Every row comes from one small tree of marks. Brackets hold a mark, then the marks that hang from it, in the order of their numbers. Every link used is in the known rows. Which tree was each row made from?
Known rows:
(j_381 j_148): [-1.64  2.69 -3.66 -1.28  0.02 -1.32  1.56  0.22  3.35 -5.91 -1.27  3.71
 -2.70 -2.17 -2.08 -4.33  1.83  0.48  1.77 -0.99  3.81 -3.28  2.97 -0.78
 -0.63]
(j_148 j_371): [-1.82  4.86 -2.94  0.29  1.66  0.44  3.10 -0.40  1.42 -6.38  0.14  1.41
 -3.51  0.42 -1.90 -5.28  1.50 -1.56 -0.53 -0.50  4.87 -2.90  2.73 -1.53
  0.02]
(j_371 (j_148 (j_212 j_155) (j_381 j_759) j_637)): [-0.65 -0.53 -0.21 -3.71  2.85  3.70 -0.84  0.52 -2.61 -1.85  1.77  0.48
 -3.89  1.17  1.82 -7.05 -0.29  0.93  2.02  0.97  2.63 -0.98  7.70  1.63
 -0.18]
(j_759 (j_381 (j_148 j_212 j_637) j_371)): [-0.61 -0.34 -3.76 -2.71  3.41  0.01 -0.72  0.78  0.70 -0.01  0.42  4.24
 -3.80  1.37 -0.43 -6.81  1.61 -2.24 -1.54 -0.25  0.43 -6.20  6.06  2.79
 -1.24]
(j_371 (j_148 j_212 j_381 j_637)): [-2.04  0.06 -1.52 -4.49  2.48  1.49  0.42 -1.40 -3.00 -3.50  0.43 -1.48
 -4.95  0.86 -0.45 -7.91  1.29 -0.03 -2.18  1.16  2.84 -2.72  7.34  1.53
 -0.27]
(j_148 j_381): [-1.31  4.45 -2.89 -1.31  1.04 -0.23  1.68 -0.44  1.40 -5.29 -0.23  0.55
 -3.97 -0.11 -0.94 -6.26  1.23 -0.39  0.12 -0.64  5.06 -3.05  1.97 -1.48
  1.30]
(j_338 (j_987 (j_354 j_637))): [ 0.93  5.42 -2.10  0.31 -2.05 -1.85 -3.21 -0.14 -0.63 -4.10 -2.36  4.64
 -4.95 -3.42 -3.07 -1.57  1.53 -1.94  2.11  0.27  8.10 -2.56 -0.87 -1.19
 -1.65]
(j_148 (j_212 j_155) (j_381 j_371 j_759)): [-0.08  1.84 -2.74 -1.69  4.15  3.95  0.73  3.06  1.17 -0.39  0.89  2.97
 -2.95  1.70  1.89 -6.16 -0.74 -0.28  3.69 -0.47  2.52 -2.44  5.12  0.01
  0.09]
(j_354 j_338 j_526 j_637 j_987): [ 1.87  5.97 -7.95  1.88  5.61 -0.43 -7.13  1.25 -3.30 -3.01  0.53  7.30
 -4.10 -3.96  0.09 -0.18  2.71 -4.35  2.31  2.73  8.42 -4.26  6.82 -5.87
  0.43]
(j_354 (j_338 j_987) j_526 j_637): [ 1.40  6.36 -6.91  1.59  2.73 -0.35 -7.00  0.23 -2.04 -3.52 -0.82  6.94
 -4.40 -3.59 -1.13 -0.33  3.00 -4.95  2.57  2.02  8.37 -3.52  3.50 -3.66
 -0.17]
(j_381 j_148 j_371): [-1.97  2.37 -3.79 -1.25  1.65 -0.74  1.37  1.29  4.42 -4.06 -1.84  4.68
 -1.96 -0.78 -1.52 -4.74  1.63 -0.57  1.77 -2.72  2.19 -4.12  3.11 -0.10
 -1.13]
(j_212 (j_148 j_371 j_381 j_637) j_155): [ 1.63  5.25  0.45 -3.09  4.05  1.54 -0.48 -0.50 -2.79 -3.32  3.99 -3.78
 -3.27  3.34  0.01 -3.96 -0.44 -0.95  0.00  2.13  5.72 -0.81  7.32 -0.88
  0.34]
(j_759 j_381): [-0.43  4.24 -3.70  1.39  0.11 -1.33  1.96 -0.54  2.05 -5.45  0.34  4.80
 -3.85 -1.71 -1.10 -6.28  1.28 -1.35 -0.67 -0.36  5.33 -4.67  1.46 -0.39
  0.45]
(j_381 (j_148 j_371)): [-2.44  3.17 -3.09 -0.86  1.19 -0.13  2.67 -0.03  2.05 -5.35 -0.18  1.75
 -2.54  1.08 -2.19 -4.22  1.39 -0.61  0.39 -1.04  3.27 -3.36  4.41 -0.44
 -1.22]
(j_354 j_526 (j_987 j_338)): [-1.13  5.52 -5.92  0.70  1.89 -0.18  0.20  3.35 -0.06 -5.61 -0.56  5.92
 -4.11 -1.98 -0.34 -1.26  2.34 -2.48  2.14 -0.56  6.29 -2.99  4.08 -4.52
 -0.58]
(j_371 j_148): [-2.52  2.58 -2.28 -0.36 -0.28 -0.31  2.75 -0.97  1.42 -7.78 -1.22  3.18
 -3.06 -3.02 -1.82 -5.63  1.40  0.65  0.28 -1.10  4.67 -2.26  3.82 -0.31
 -0.95]
(j_987 j_338 j_354): [-2.37  4.04 -1.65 -0.59 -3.43 -0.99  0.62 -0.54  1.21 -5.28 -1.88  3.74
 -4.84 -2.05 -2.33 -2.70  1.15  1.01  1.43 -4.01  6.82 -2.95  0.21 -1.49
 -1.81]
(j_148 (j_212 j_155) j_371 j_381): [-0.08  3.71 -2.43 -1.91  3.85  3.19  2.81  0.56 -2.30 -3.73  2.67 -3.26
 -4.00  3.82  0.05 -5.19 -0.53  0.01 -0.24  2.59  4.57 -2.18  7.42 -0.85
 -0.01]
(j_338 (j_354 j_637 j_987)): [ 2.54  4.86 -3.29  1.30  3.54 -1.61 -4.08  2.42 -0.98 -3.20 -0.52  5.13
 -4.30 -4.49 -1.66 -1.53  2.65 -1.81  2.03  2.07  6.63 -2.29  0.79 -3.76
 -1.23]
(j_338 (j_354 j_526 j_987)): [-0.15  4.78 -4.81  0.92  3.64 -0.05  0.43  5.70  1.18 -5.03 -0.80  4.90
 -3.89 -3.51 -1.32 -1.15  3.11 -2.28  2.34  1.95  5.74 -2.89  1.61 -4.91
 -1.84]
(j_212 (j_148 (j_381 j_759) j_637)): [ 0.06  3.19 -0.64 -3.23  2.53  0.91 -1.64  0.24  0.08 -1.36  1.13  2.52
 -3.37 -0.51  0.43 -5.97  0.75 -1.53  2.09 -0.44  4.63 -1.64  3.84 -0.19
  1.00]
(j_354 j_338 j_526 j_637): [ 0.38  5.22 -7.82  1.32  4.27  0.07 -6.59 -0.86 -1.41 -4.07  0.33  6.10
 -3.96 -3.65 -0.24 -1.73  2.59 -3.67  2.10  1.14  8.17 -4.31  5.76 -4.75
  0.66]
(j_338 (j_354 j_526) j_987): [-0.64  5.09 -3.76  0.47  0.85  0.13  0.60  4.78  2.41 -5.56 -2.04  4.57
 -4.15 -3.25 -2.56 -1.30  3.34 -2.76  2.78  1.23  5.59 -2.14 -1.71 -2.78
 -2.35]
(j_212 (j_148 j_637)): [ 0.79  4.34 -1.66 -2.61  1.95 -0.98 -0.75 -0.87  0.44 -5.10  0.65  2.30
 -3.47 -2.92 -1.67 -4.66  1.82 -1.37  0.29  1.17  5.90 -1.91  4.21 -1.21
  0.18]
(j_381 j_371 j_759): [-1.97  2.97 -3.30  0.45  1.99  1.18  1.03  2.04  4.75 -2.99 -1.73  7.65
 -2.33 -1.63  0.09 -6.27  1.32 -1.91  3.44 -3.59  2.91 -3.19  0.50 -0.56
  0.26]

Write each row's tree:
[-1.50 -0.45 -2.33 -1.74  3.13  0.91  0.41 -0.26 -1.26 -1.82  0.51  3.80
 -4.15  0.61 -0.22 -8.15  1.22 -2.11 -2.97 -0.44  1.28 -5.12  6.77  3.44
 -1.60] -> (j_759 (j_381 (j_371 (j_148 j_212 j_637))))
[ 0.40  0.99 -1.58 -3.30  5.10  3.80 -1.97  2.31 -0.11  0.82  1.46  1.86
 -3.64  2.87  2.33 -7.25  0.02 -1.14  2.68 -0.08  1.70 -2.42  5.40  0.79
  0.87] -> (j_148 (j_212 j_155) (j_381 j_371 j_759) j_637)
[-0.89  3.67 -1.86 -1.36  3.14  1.52  0.77  2.38  2.45 -0.79 -0.05  4.69
 -1.98 -0.27  0.46 -5.29 -0.10 -1.60  3.30 -2.59  3.79 -2.44  3.47 -0.22
 -0.24] -> (j_212 (j_148 (j_381 j_371 j_759)))
[ 0.55  5.91 -6.78  1.29  3.34 -0.68 -4.45  2.27 -2.15 -4.20 -0.03  6.74
 -4.47 -2.70  0.05 -0.16  2.26 -3.71  2.66  0.52  7.67 -2.92  5.19 -4.98
 -0.20] -> (j_354 j_526 j_637 (j_987 j_338))
[ 1.61  3.52  0.14 -2.94  4.33  2.24 -2.56  2.12  0.57  0.01  2.19  2.41
 -2.13  1.30  1.95 -4.87 -0.57 -1.18  3.96 -0.92  3.72 -1.09  5.19  0.02
  0.58] -> (j_212 (j_148 (j_381 j_371 j_759) j_637) j_155)
[ 0.79  0.96 -2.15 -2.10  3.47  1.44  0.11  0.11 -2.17 -1.70  3.53  0.06
 -3.74  3.80  0.00 -5.17  0.15 -1.06 -1.27  2.77  2.34 -4.17  8.54  2.06
 -1.40] -> (j_759 (j_381 (j_148 (j_212 j_155) j_371 j_637)))
[-0.25  4.71 -0.44 -3.40  3.68  0.72 -0.01 -1.04 -2.20 -2.84  2.39 -2.62
 -3.81  2.92 -0.92 -5.35  0.82 -2.32 -1.69  0.92  5.10 -2.10  6.14 -0.34
  0.41] -> (j_212 (j_148 j_371 j_381 j_637))
[ 0.66  0.32 -2.75 -3.94  4.02  1.34 -1.42  1.60  0.80 -1.88  0.68  1.92
 -2.87  0.98 -0.02 -4.75  1.00  0.00  1.68  1.06  1.30 -3.15  7.49  0.81
 -1.23] -> (j_381 (j_148 (j_212 j_155) j_637) j_371)
[-2.19  4.10 -4.26  0.25  0.96  0.39 -0.18  3.24  2.14 -5.37 -1.08  4.34
 -4.39 -2.51 -1.31 -1.37  2.78 -1.07  2.60 -2.00  5.70 -2.39  0.33 -3.45
 -2.28] -> (j_987 (j_338 (j_354 j_526)))
[-1.13  0.48 -4.83 -0.90  2.54  0.09  1.99  1.65  2.02 -1.20 -0.10  5.33
 -3.00  0.36 -0.80 -5.81  0.76 -1.34 -0.49 -0.71  1.19 -6.24  5.63  2.07
 -2.04] -> (j_759 (j_381 (j_148 j_212) j_371))
[-0.33  2.81 -0.87 -3.11  3.98  1.40 -1.90  1.49  1.13  0.42  0.58  3.56
 -2.73  0.87  0.96 -6.24  0.56 -2.53  2.27 -2.12  3.01 -2.38  3.88  0.66
  0.53] -> (j_212 (j_148 (j_381 j_371 j_759) j_637))
[-2.37 -0.56 -2.55 -3.41  3.38  2.58  0.07  0.94 -0.01 -0.75  0.51  3.14
 -3.54  2.02 -0.39 -6.26  1.45 -1.67  1.04  0.09  0.84 -3.31  6.40  1.44
 -1.35] -> (j_381 (j_148 j_212 j_371 j_637) j_759)
[ 0.77  2.85 -1.94 -2.44  4.12  2.50  0.42 -0.14 -2.12 -4.17  2.51 -1.41
 -4.34  2.20 -0.32 -5.42  0.87 -0.99 -0.57  3.19  4.08 -1.93  7.15 -0.58
 -0.16] -> (j_148 (j_212 j_155) j_371 j_637)
[ 2.95  5.75 -5.54  1.72  4.04 -1.57 -7.11 -0.87 -3.42 -2.54  0.32  6.79
 -4.23 -4.24 -0.67 -1.52  2.43 -2.75  1.47  1.78  8.01 -3.76  4.78 -4.34
  0.64] -> (j_354 j_338 j_637 j_987)
[-1.91  1.23 -1.80 -3.33  4.42  3.66  0.13  0.41 -1.96 -0.05  1.50 -0.11
 -4.85  4.09  0.66 -8.10  0.91 -2.47 -0.44  0.39  2.25 -3.05  5.31  0.88
  0.75] -> (j_148 j_212 j_371 (j_381 j_759) j_637)
[ 1.55  5.11 -5.74  1.52  5.18 -0.51 -4.21  4.49 -0.97 -3.62 -0.28  5.76
 -4.22 -4.26 -0.92 -0.03  2.95 -3.49  2.77  2.89  7.04 -2.77  2.66 -5.42
 -1.38] -> (j_338 (j_354 j_526 j_637 j_987))
[-0.69  4.32 -2.67 -0.02 -2.04 -1.55 -3.97 -1.85 -0.93 -3.88 -1.37  4.59
 -5.17 -2.73 -1.86 -1.63  0.98 -0.27  2.06 -3.03  8.17 -2.81  1.24 -1.94
 -1.41] -> (j_987 j_338 (j_354 j_637))
[ 1.27  0.16 -2.83 -2.48  3.72  0.73 -1.31  1.35  0.19 -0.34  1.98  3.17
 -3.19  1.93  0.66 -5.47  0.40 -0.99  0.21  1.04  1.16 -4.96  7.35  2.35
 -1.28] -> (j_759 (j_381 (j_148 (j_212 j_155) j_637) j_371))
[ 1.48  5.56 -4.31  1.01  1.74 -1.70 -4.36  0.05 -2.27 -3.70 -0.28  6.19
 -4.61 -3.01 -0.74 -1.49  2.01 -2.05  1.85 -0.30  7.19 -2.37  3.18 -3.35
  0.00] -> (j_354 j_637 (j_987 j_338))
[ 1.27  6.14 -1.14 -0.18  2.54  1.01  2.51  0.52 -0.15 -6.27  2.75  0.29
 -2.06 -0.31 -1.18 -2.18 -0.57 -0.17  1.63  1.93  6.85 -0.71  6.59 -2.09
 -1.16] -> (j_212 (j_148 j_371) j_155)
[-0.74 -0.91 -0.89 -2.50  3.72  3.77 -0.70  1.68 -0.15 -1.69  0.51  4.58
 -2.67 -0.15  1.56 -6.60  0.18 -0.18  2.80 -0.53  1.27 -1.60  7.26  1.85
 -1.47] -> (j_381 (j_371 (j_148 (j_212 j_155) j_637)) j_759)
[ 0.32  0.05 -1.48 -1.46  3.50  1.68 -0.10  0.35 -1.81 -2.25  2.04  2.68
 -3.53  1.11  0.85 -6.80  0.09 -0.67 -1.27  0.92  2.12 -3.87  8.09  2.90
 -1.61] -> (j_759 (j_381 (j_371 (j_148 (j_212 j_155) j_637))))
[-0.24  0.30 -1.31 -2.95  3.73  2.22 -0.17  0.49 -1.15 -3.74  0.72  1.44
 -3.30  0.09  0.29 -5.95  0.60  0.22  0.30  0.82  2.11 -2.09  8.24  1.37
 -1.53] -> (j_381 (j_371 (j_148 (j_212 j_155) j_637)))
[-1.93  4.47 -5.34  0.31  0.42  0.33 -2.19  0.58  0.13 -4.78 -1.09  4.95
 -4.29 -2.88 -1.57 -1.37  1.91 -1.34  2.00 -1.04  8.00 -4.93  3.70 -3.99
 -1.53] -> (j_987 (j_354 j_338 j_526))
